What can hang from each mark:
zuso: voren vovil
firub: kagurid voren
vovil: balo firub zuso
kagurid: balo firub zuso
voren: firub zuso
balo: kagurid voren vovil

Every row comes from one small tree of marks. The marks that hang from a mark follow it in brackets, in alphabetical order. Every link used is in the known rows. Which tree was each row made from?
Known rows:
balo[vovil[zuso]]: [ 0.71 -2.39 -1.37 -1.37  1.15 -0.49 -0.02 -2.09 -2.43  0.87 -2.10  1.35
  0.58  0.02 -0.74 -2.00  2.56  1.20  1.66  0.48  1.23 -2.20]
firub[kagurid voren[zuso]]: [ 1.58 -2.15  0.03 -1.43 -0.65  0.54 -0.47 -0.06  1.81 -2.25 -2.03 -1.98
 -2.06 -0.67  2.87 -1.02  1.55 -0.24  2.48  0.01 -1.96 -3.16]
zuso[voren vovil]: [ 0.67 -1.72 -1.11 -0.23 -0.23 -0.97  0.79  1.93 -1.02 -1.77 -0.13  0.05
 -0.53  1.84  1.97 -2.90  2.10  3.05 -0.28  0.01  1.70 -2.12]
firub[voren[zuso[vovil]]]: [ 0.86 -2.78 -0.84  0.37 -0.53 -0.45  0.33  0.76 -0.18 -1.56 -1.91 -2.92
 -3.77 -1.41  3.00 -0.68  1.00  0.51  2.32  1.80 -1.49 -5.30]
zuso[vovil[balo[kagurid] firub[voren]]]: [ 1.03 -1.34  0.69 -0.02 -3.64 -2.17 -0.79  4.62  0.65 -2.46 -1.50 -3.37
 -3.18 -2.43  2.34 -1.72  1.18  2.74 -1.10  0.30  0.20 -0.23]
firub[kagurid]: [ 0.27 -1.26  0.20 -2.56 -0.94 -0.11 -0.92  0.05  0.99 -3.10 -1.98  1.38
  1.17  1.37  1.22 -2.88  1.98  1.17  0.57 -0.33 -0.74  0.38]
balo[vovil]: [-0.91 -2.49 -0.54 -1.58  0.82  0.03 -0.41 -0.95 -0.93 -1.71 -0.53 -0.12
  0.40 -0.23 -0.54 -1.56  2.22  0.80  1.32  1.47  0.76 -1.96]
balo[kagurid[zuso]]: [ 3.05  1.11  1.55 -0.58 -1.30 -0.75  0.10  2.08 -1.95 -1.18  0.38 -0.35
  0.65  0.14 -1.75 -1.97  2.30  3.55  1.01  0.12  1.03  0.66]
kagurid[firub[voren] zuso[vovil]]: [ 0.73 -0.71  0.17 -0.63 -0.15 -1.69  0.03  0.39 -1.32 -1.22 -1.35 -2.19
 -1.54 -3.77  1.65 -1.99  2.40  1.88  0.59  4.05  1.02 -3.44]
firub[kagurid[zuso] voren]: [ 1.29 -0.89  1.82 -0.67  0.32 -0.44 -0.35  0.89  0.35 -0.94 -1.42 -2.48
  0.94 -1.74  1.31 -1.54  1.73  1.17  1.13 -0.32  0.71 -0.19]
voren[firub[kagurid[balo]] zuso[vovil]]: [-1.66 -3.39 -1.78 -0.55 -1.69  0.13  1.64  0.56  0.44 -2.72 -3.25  0.52
  0.48  2.97  2.34 -1.94 -0.56  0.05  2.35 -0.11 -2.67 -0.59]
voren[firub[kagurid] zuso[vovil]]: [ 0.17 -1.86 -1.70 -1.49 -2.40  0.63  0.21  1.38  1.40 -4.21 -3.02  1.40
 -0.16  3.61  2.28 -3.08  0.67  1.76  1.57  0.54 -3.40 -1.12]
balo[voren[firub[kagurid] zuso[vovil]]]: [-0.24 -1.81 -1.12 -2.44 -1.86 -0.29  0.34  1.90  1.26 -3.68 -2.71  2.00
  0.04  4.84  1.90 -3.19  0.04  1.46  0.24  1.53 -3.21 -1.58]
vovil[firub]: [-1.07 -1.07  1.43 -1.61 -0.59 -0.84 -0.75  2.83  1.43 -3.51  0.30 -0.22
 -1.31  0.42  0.06 -2.92  1.61  2.22  0.50  1.24  0.69  0.08]
zuso[vovil[balo[voren]]]: [-0.67 -2.21 -0.73 -1.22 -0.65 -2.78 -0.03  1.61 -1.96 -1.84 -2.02 -0.24
  1.61  1.48  1.69 -2.16  0.43  1.26 -3.27  1.16 -0.78 -2.37]
zuso[voren[firub[kagurid]]]: [ 0.77 -0.47  0.33 -2.15 -0.91  0.42  0.14  2.95  0.64 -2.97 -0.38  1.38
  2.18  2.89  0.95 -3.10  2.11  2.66 -0.17 -1.62  1.89  1.55]
firub[kagurid[zuso[vovil[balo]]] voren]: [ 1.00 -2.03 -0.28  0.42 -0.78 -1.76 -0.16  1.32 -0.63 -1.00 -2.99 -3.40
  2.03 -1.56  3.27 -1.87  0.85  1.32 -1.57 -1.06 -0.87 -0.78]
vovil[balo[kagurid]]: [ 2.49 -0.09  0.22 -1.20 -2.61 -1.36 -0.74  2.17 -2.04 -2.25 -0.91 -0.64
  1.08 -0.25 -0.04 -1.33  2.06  2.09 -1.26 -0.95  0.07  0.00]
kagurid[zuso[voren]]: [ 1.96 -0.14  0.87  0.23  1.45 -0.61  1.11  2.20 -1.97 -0.61  1.88 -1.25
  1.83  1.15 -0.28 -2.32  2.40  3.29 -0.06 -0.87  2.93 -0.87]
kagurid[zuso[voren vovil[balo firub]]]: [ 0.52 -1.30 -0.45  1.12 -0.38 -2.20  0.89  4.76 -0.49 -2.00  1.19 -2.41
  1.44  1.86  1.71 -3.84  1.29  4.32 -2.76 -1.28  1.27 -0.08]
firub[kagurid[balo[voren]]]: [-2.02 -2.72  0.74 -2.55  0.27 -1.37  0.83 -0.29 -0.03 -0.98 -1.85  1.06
  2.09  1.99  0.91 -1.87  0.03 -0.91  0.02  0.06  0.01  0.38]
zuso[vovil[balo firub[voren]]]: [-1.24 -2.61  0.44  0.16 -1.40 -2.24 -0.65  3.62  0.86 -2.37 -1.64 -3.94
 -2.00 -2.63  3.09 -1.73  0.59  1.44 -1.49  0.71  0.19 -1.55]

Write each row's tree:
[-2.37 -3.13 -0.67 -0.24 -0.31 -1.24  2.35  1.79 -1.54 -1.40 -1.71 -0.05
 -0.15  2.66  0.83 -1.04 -1.47 -0.07  1.19  2.15 -1.03 -2.56]  kagurid[balo[voren[firub zuso[vovil]]]]
[ 3.47 -0.69 -0.82 -2.81 -1.31 -0.80 -0.62 -1.81 -2.12  0.97 -2.20  0.20
 -3.15 -4.10 -0.24 -1.14  4.26  1.34  2.31  3.00  2.41 -3.30]  balo[kagurid[firub[voren]] vovil[zuso]]
[ 3.19 -0.43  1.30 -0.55 -2.46 -2.19 -0.77  3.53 -0.91  0.20 -1.83 -2.27
 -2.05 -2.80  0.86 -1.26  1.98  2.39 -0.50 -1.37  1.70 -0.05]  vovil[balo[kagurid] firub[voren] zuso]
[ 3.22 -0.64 -0.28 -1.78 -2.24 -1.45 -0.11  2.15 -1.70 -2.15 -0.43 -0.43
 -0.11  2.17  0.17 -1.07  1.08  1.21 -1.35  0.21 -2.11 -2.85]  vovil[balo[kagurid voren[zuso]]]
[ 1.44 -0.53  2.06 -0.73 -2.86 -1.73 -1.14  4.69  0.54 -2.32 -0.34 -3.69
 -2.29 -3.17  1.06 -0.94  1.62  2.01 -0.79 -0.30  1.15  0.26]  vovil[balo[kagurid] firub[voren]]
[-1.26 -2.44  0.69 -1.49 -1.98 -0.90 -0.97  2.55  3.69 -3.27 -2.46 -1.49
 -3.07 -0.80  3.55 -3.29  1.15  1.86  0.70  0.92 -0.60  0.06]  zuso[vovil[firub[kagurid voren]]]
[ 0.75 -1.43  1.66 -0.67  0.15 -1.47 -0.39  2.15  0.14  0.20 -1.56 -1.51
 -2.74 -2.58  0.87 -1.86  1.71  1.67  1.54  0.61  2.29 -1.22]  vovil[firub[voren] zuso]
[ 1.64 -0.35  0.12 -2.59 -1.19 -0.88  0.20  1.01 -2.82  0.62 -1.76  2.74
  0.53  1.81 -2.76 -1.94  1.99  2.66  0.79  1.20  2.16  0.02]  balo[kagurid voren[firub] vovil[zuso]]
[ 3.35 -0.26 -0.87 -1.20 -1.09  0.15  0.91  1.68 -2.85  0.78 -0.35  1.82
  0.37  1.78 -1.76 -2.26  3.30  3.94  1.33 -1.30  3.94  0.26]  balo[kagurid vovil[zuso[voren[firub]]]]
[-1.00 -2.87 -0.11 -1.05 -2.36 -1.74 -1.19  2.92  2.69 -3.28 -2.90 -2.74
 -1.12 -1.12  4.27 -2.81  0.77  1.38 -1.62 -0.50 -1.22  0.01]  zuso[vovil[balo firub[kagurid voren]]]
[-1.32 -3.19  1.20 -0.78  0.17 -0.68  0.62 -0.27  0.28 -0.30 -2.57 -2.42
  0.08 -2.48  2.38 -0.24  0.60 -1.54  1.86 -0.81  1.08 -0.24]  firub[kagurid[balo] voren]
[-1.22 -0.95  1.12 -1.97  1.43 -2.40  1.56 -0.24 -2.62 -0.27  0.22  0.08
  2.09 -0.66 -1.00 -1.66  0.99  0.07 -0.17  3.45  1.64 -1.67]  kagurid[balo[voren] firub zuso]
[ 0.73 -0.19  0.12  0.92  0.09 -0.75  1.62  4.08 -2.08 -1.28  0.64 -0.62
  2.09  2.15  0.19 -2.93  1.39  4.48 -0.31 -0.15  2.68  0.10]  kagurid[zuso[voren[firub] vovil]]
[ 1.62 -1.19 -0.23 -2.11 -0.36 -0.26 -0.30 -0.42  0.05 -2.47 -0.78 -2.06
 -3.67 -3.22  2.02 -0.53  2.67 -0.28  2.23  3.89 -0.56 -5.94]  kagurid[firub[voren[zuso]]]
[-1.32 -2.16  0.94 -1.46  0.57 -1.45  0.74 -0.67 -1.43 -0.50 -1.34 -2.53
 -1.53 -5.13  1.42  0.19  1.71 -1.48  1.67  3.08  2.36 -3.03]  kagurid[balo firub[voren]]
[-1.52 -2.21  1.15 -0.29 -0.98 -1.45 -0.39  3.30  1.68 -2.47 -1.23 -2.61
 -3.96 -2.18  2.45 -2.24  0.97  2.04  0.93  2.16  0.78 -1.53]  zuso[vovil[firub[voren]]]
[ 3.00  0.75  0.50 -1.00 -2.40 -1.56 -0.09  1.37 -1.46 -1.19 -1.19 -1.74
 -2.72 -3.62  0.87 -1.92  3.00  3.18  0.96  3.61  1.09 -2.21]  balo[kagurid[firub[voren] zuso[vovil]]]
[-0.84 -3.36 -0.35 -2.10  0.16 -0.67  1.33 -0.64  0.41 -1.44 -1.65  0.57
  0.69  3.18  1.56 -1.47 -0.27 -1.47  1.26  0.12 -2.30 -1.93]  firub[kagurid[balo[voren[zuso]]]]
[-2.33 -3.92 -0.61 -0.67  1.21 -1.17  1.15 -0.73 -0.92  1.04 -1.42  0.24
 -0.28 -0.16 -0.61 -2.01  1.05  0.31  2.41  0.23  1.94 -0.34]  kagurid[balo[vovil[firub zuso]]]
[-3.34 -3.53 -0.45 -1.30 -1.62 -1.24  0.60  1.44  2.41 -2.88 -2.44  0.57
 -0.55  1.75  2.56 -3.59  0.04  0.93  1.00  0.06 -1.11  1.72]  zuso[vovil[firub[kagurid[balo]]]]
[-0.92 -3.13  1.12 -0.89 -0.04 -1.42  0.66  0.82  1.08  1.00 -3.08 -1.20
 -1.25 -1.79  2.16 -1.72  0.62 -0.36  2.15 -1.31  1.56  0.85]  vovil[firub[kagurid[balo] voren] zuso]
[ 0.09 -0.42  0.99 -2.75 -1.59 -0.36 -0.26  2.10 -1.25 -1.93 -0.23  1.30
  0.38  1.47 -2.59 -1.57  1.56  2.32  0.45  2.20  1.58  0.37]  balo[kagurid voren[firub] vovil]
[ 2.72 -1.07  0.91 -0.41 -2.94 -0.99 -0.73  4.16  1.15 -2.82 -0.12 -4.17
 -3.76 -1.99  1.65 -0.62  1.30  1.50  0.48 -0.25 -1.13 -2.19]  vovil[balo[kagurid] firub[voren[zuso]]]
[ 4.42  0.81  0.46  0.42 -1.14 -1.40  0.79  3.74 -3.09 -0.59  1.60 -1.82
  2.71  0.96 -0.46 -1.89  2.55  3.95 -1.97 -2.82  2.37  0.35]  vovil[balo[kagurid[zuso[voren]]]]
